Known rows, with every way that one mark hangs from another
B(K(Y(A(L)))): |  22.3 |  24.7 |  13.2 |  24.0 | -13.3 |  48.9 |  29.1 |   1.1 | -51.2 |  -3.7 |   5.4 |  27.1 |  22.0 |  19.1 | -19.3 |   7.7 |  12.3 |
M(L(N(Y))): | -15.5 |  13.3 |  11.8 | -14.8 |  -2.2 | -12.7 | -17.7 |  -1.5 |  -4.6 |  11.9 |   1.6 |  -4.0 |  -2.7 |  25.5 | -27.5 |  -6.4 |  -9.2 |
L(M): |  11.7 |  22.1 |  15.5 | -33.9 |   4.9 |  49.2 | -10.2 | -47.9 |  -2.8 |   5.1 |  -4.2 |  22.4 |   1.0 | -30.8 |  18.4 | -16.0 |  -9.1 |
K(B Y(A(L))): |  31.7 |  -2.9 |   0.6 |  -0.3 | -13.9 |  19.1 |  35.4 |   0.6 | -29.3 |   1.8 | -37.9 | -37.1 |   2.0 |  11.2 | -23.9 |  11.8 |  12.0 |
N(Y): |  20.6 |  25.8 |  24.1 | -15.8 |   3.9 |  60.3 |  35.9 | -33.8 | -70.6 |  13.3 |  -2.3 |  -2.6 |  -2.2 |  11.2 | -11.7 |  -7.9 |  -6.8 |
G(M(L(N(Y(A K(B)))))): | -18.2 |  -9.5 |  -1.7 |  10.1 |  -1.2 | -31.9 | -36.5 |   8.6 |  31.8 |  -2.7 | -13.6 |  -2.1 |   4.9 | -14.6 |  26.0 |  -2.2 |   2.0 |
A(L(M(G) N)): |  -9.0 |   7.1 |  -2.4 | -38.8 |  -7.7 | -50.1 | -31.1 |   3.8 |   7.7 |   3.4 |   6.1 |   9.8 |   0.7 | -17.2 |  -2.1 | -11.7 |  -7.7 |
N(Y(A)): |  18.6 |  23.7 |  11.2 |   8.9 |   7.2 |  67.0 |  40.3 | -14.1 | -47.2 |   1.6 |   2.7 |   2.3 |  -0.6 |  14.4 |  -4.5 |  -0.3 |  12.7 |
G(M(L(N))): |  -8.5 |  19.9 |  13.4 | -30.5 |  -4.5 | -14.6 | -47.4 | -13.3 |  41.4 |   7.8 |  -8.1 |  11.3 |   8.5 | -19.6 |  10.1 | -16.2 | -10.0 |
B(K(Y(A(L(M(G) N))))): |   0.1 |  12.8 |   1.4 |  32.2 | -11.3 |   3.2 |   3.7 |  10.3 | -35.8 |  -8.1 |  21.5 |  32.8 |  19.3 |  10.9 |  -1.6 |   1.9 |  10.0 |
M(G L(N(Y))): | -23.3 |  -6.4 |   9.6 |  -6.2 |  -3.3 | -63.1 | -22.9 |  32.6 |  -9.2 |   4.8 |  27.0 |  -4.8 |  -6.2 |  44.6 | -25.8 |  -8.3 | -11.0 |
A(L(M N) Y(K)): | -20.7 |   2.3 | -14.1 | -12.1 |   2.8 | -27.7 |   6.5 |   5.7 |  73.5 |  -2.3 |  -4.4 |  -8.0 |  -7.4 | -26.4 |  13.9 |   6.4 |  -9.0 |
Y(K): |  16.8 |  -4.0 |   2.5 |  -1.7 |  11.3 |  48.0 |  -6.1 | -24.7 |   8.6 |   3.3 |  13.9 |  14.0 |  -1.0 |  -3.1 |  -5.6 |  -1.3 | -10.2 |
L(M N): |  -6.3 |  17.4 |  -3.3 | -25.6 |   8.8 |  29.6 | -39.1 | -51.9 |  30.7 |  10.8 |   1.9 |  25.3 |  -0.4 | -33.5 |  10.1 | -18.4 | -11.4 |
K(B Y(A(L(M)))): |  22.4 |  -1.6 |  -0.2 |  -0.9 | -12.6 |   9.5 |  28.0 |  -5.7 | -29.2 |  -2.0 | -38.5 | -32.8 |   1.5 |  -5.5 |  -2.4 |   8.6 |  11.6 |
M(G L(N(Y(K)))): | -29.7 | -18.0 |   1.7 |  10.1 |   1.4 | -72.6 | -28.4 |  37.3 |  -3.8 |  -0.2 |  36.1 |  -4.9 |  -7.8 |  42.1 | -18.2 |  -4.2 | -10.7 |
B(K(Y)): |  25.8 |  25.7 |  24.4 |  13.3 |  -8.6 |  71.7 |  24.1 | -29.7 | -62.6 |   7.3 |   6.4 |  28.8 |  19.0 |  19.4 | -22.4 |  -1.7 |  -5.9 |
L(M(G) N): | -12.4 |   1.5 |  -4.8 | -19.3 |   8.0 | -10.9 | -42.7 | -25.2 |  27.2 |   4.9 |  21.7 |  24.2 |  -3.2 | -17.3 |  11.5 | -20.6 | -13.3 |

Rows
|  25.0 |  32.6 |   4.5 |   0.1 |  -8.7 |  31.4 |  40.9 |  -4.5 | -38.2 |   0.3 |  -3.1 | -19.2 |   4.6 |   8.6 | -17.9 |   3.1 |  15.2 |	K(Y(A(L)))
|  16.4 | -19.7 |   3.0 |  -2.6 |   8.1 |  50.5 |  35.3 |  -8.7 |  65.0 |   3.3 | -20.9 | -17.2 | -11.3 |   7.4 |  -9.1 |  14.0 | -13.9 |	A(Y(K(B)))
|   9.2 | -17.9 |  -4.3 |  23.5 |   0.6 |   7.4 |  30.1 |  17.8 | -42.0 |  -7.0 | -12.8 | -15.8 |  -1.7 |   7.9 |   0.3 |  16.7 |  13.4 |	N(Y(A(L) K(B)))
| -15.2 |   8.0 |  -3.2 | -32.4 |  -4.6 | -44.4 |  11.4 |  18.2 |  61.1 |   1.3 |  -2.8 |  -9.7 |  -7.7 |  -9.0 |   2.1 |  -0.9 | -10.3 |	A(L(M(G) N) Y)
|  18.9 | -11.7 |  -1.2 |   4.0 | -13.3 | -16.4 |  25.6 |  11.5 | -31.5 |  -5.4 | -25.9 | -32.5 |   0.6 |   4.2 |  -2.6 |   7.8 |  10.7 |	K(B Y(A(L(M(G)))))
| -21.4 | -33.5 | -17.6 |  -7.0 |  -2.3 | -68.2 |  -0.7 |  30.4 |  76.0 |  -4.9 | -11.4 | -20.5 | -10.8 | -12.3 |  11.1 |  11.1 | -12.3 |	A(L(M(G) N) Y(K(B)))
| -19.6 |   5.8 |   0.1 |  -3.2 |   9.0 | -17.3 | -18.3 | -23.3 | -27.5 |   6.5 |  22.6 |  12.4 |  -6.0 | -10.1 |  18.9 | -18.7 | -10.7 |	L(M(G) N(Y))
|  18.8 | -34.4 | -15.9 |  27.5 |  10.5 |  46.9 |  -3.5 |   3.9 |  44.6 | -10.2 |  -7.6 |   5.1 |  -1.5 |   1.6 |  -0.9 |  15.4 |  11.9 |	Y(A K(B))
| -21.6 |   8.3 |   0.0 |  10.5 |   2.2 | -25.0 | -33.2 |   5.6 |  27.7 |  -3.2 |   5.1 |   7.0 |   6.9 | -16.5 |  28.5 |  -6.2 |   4.2 |	G(M(L(N(Y(A K)))))
| -19.9 |  10.3 |   9.2 |  -4.5 |   0.0 | -29.1 | -36.2 |  -6.0 |  12.3 |   4.4 |   2.0 |   3.9 |   5.6 | -17.8 |  23.6 | -11.8 |  -8.8 |	G(M(L(N(Y(K)))))
|   1.8 |  -9.8 |  -5.4 | -15.9 |  -6.8 | -24.3 |  -4.5 |   1.6 | -22.9 |  11.3 | -18.3 | -15.3 |  -2.1 |   0.8 | -23.5 |   4.3 |  -7.3 |	A(L(N(Y(K(B)))))
| -17.4 |  -9.4 |   6.4 | -17.7 |  -3.2 | -57.9 | -42.5 |  29.9 |  34.2 |   3.6 |  26.0 |   4.7 |  -3.7 |  39.4 | -31.2 |  -9.6 | -13.3 |	M(G L(N))
| -16.4 | -18.1 | -30.1 |  24.4 |   7.0 | -38.4 | -28.4 |  32.1 |  45.7 | -18.9 |  27.7 |  17.1 |   1.5 | -16.4 |  19.4 |   5.7 |  16.2 |	Y(A(L(M(G) N)) K)
|  -2.2 | -16.6 |  -1.4 | -19.3 |  -3.7 | -20.5 |  25.8 |  12.6 |  51.9 |  -5.5 | -31.6 | -22.0 |  -7.1 | -23.4 |  16.3 |  15.0 |  -8.8 |	A(L(M) Y(K(B)))
|   8.1 |   3.6 |  -0.8 |  34.5 |  13.9 |  51.0 |  32.8 |  -4.7 | -38.2 |  -6.0 |  17.4 |   3.6 |  -2.6 |   9.7 |   9.3 |   5.7 |  12.4 |	N(Y(A K))
|  11.9 | -18.9 |  -3.6 |  34.5 |   9.7 |  42.2 |  28.6 |  -1.4 | -33.0 |  -5.3 |  -6.1 |  -8.2 |  -4.5 |  10.8 |   4.4 |  12.2 |  10.7 |	N(Y(A K(B)))
|   2.6 |  14.7 |   7.5 |   2.4 |  -2.0 |  -4.4 |  32.4 |  17.1 | -58.3 |  -8.0 |   8.5 |  -0.3 |   0.0 |   4.4 |  13.1 |   0.4 |  14.3 |	N(Y(A(L(M(G)))))
| -11.1 | -45.9 | -32.7 |  24.1 |   1.9 | -48.0 | -33.0 |  35.1 |  52.8 | -17.7 |  -0.3 |   2.2 |  -0.7 | -13.4 |  15.1 |  13.6 |  13.3 |	Y(A(L(M(G) N)) K(B))
|   2.1 |  18.0 |  -6.2 |   9.5 |  10.4 |  47.5 |   3.9 | -22.4 |  -4.8 |   9.7 |   7.8 |   7.1 |  -1.8 |  10.0 | -16.1 |  -4.6 |   6.2 |	L(N(Y(A)))
|   0.3 | -16.3 |  -6.4 |  23.7 |   1.4 |  -2.1 |  22.4 |  11.6 | -41.3 | -11.0 | -13.0 | -10.7 |  -1.1 |  -9.2 |  20.6 |  12.8 |  13.3 |	N(Y(A(L(M)) K(B)))
|   6.3 |  10.6 |  12.5 | -45.7 | -10.6 | -34.5 |  -7.3 |   6.8 | -18.8 |  -1.3 |   0.5 |   7.5 |   3.0 | -15.8 |   5.4 |  -9.9 |  -6.6 |	A(L(M(G)))
|  -2.4 | -15.9 | -17.3 |  29.1 |  12.3 |  28.2 |  -5.1 | -12.6 |   6.5 |   4.7 |   0.3 |  -1.2 |  -5.6 |   7.7 |  -9.1 |   4.5 |   5.0 |	L(N(Y(A K(B))))
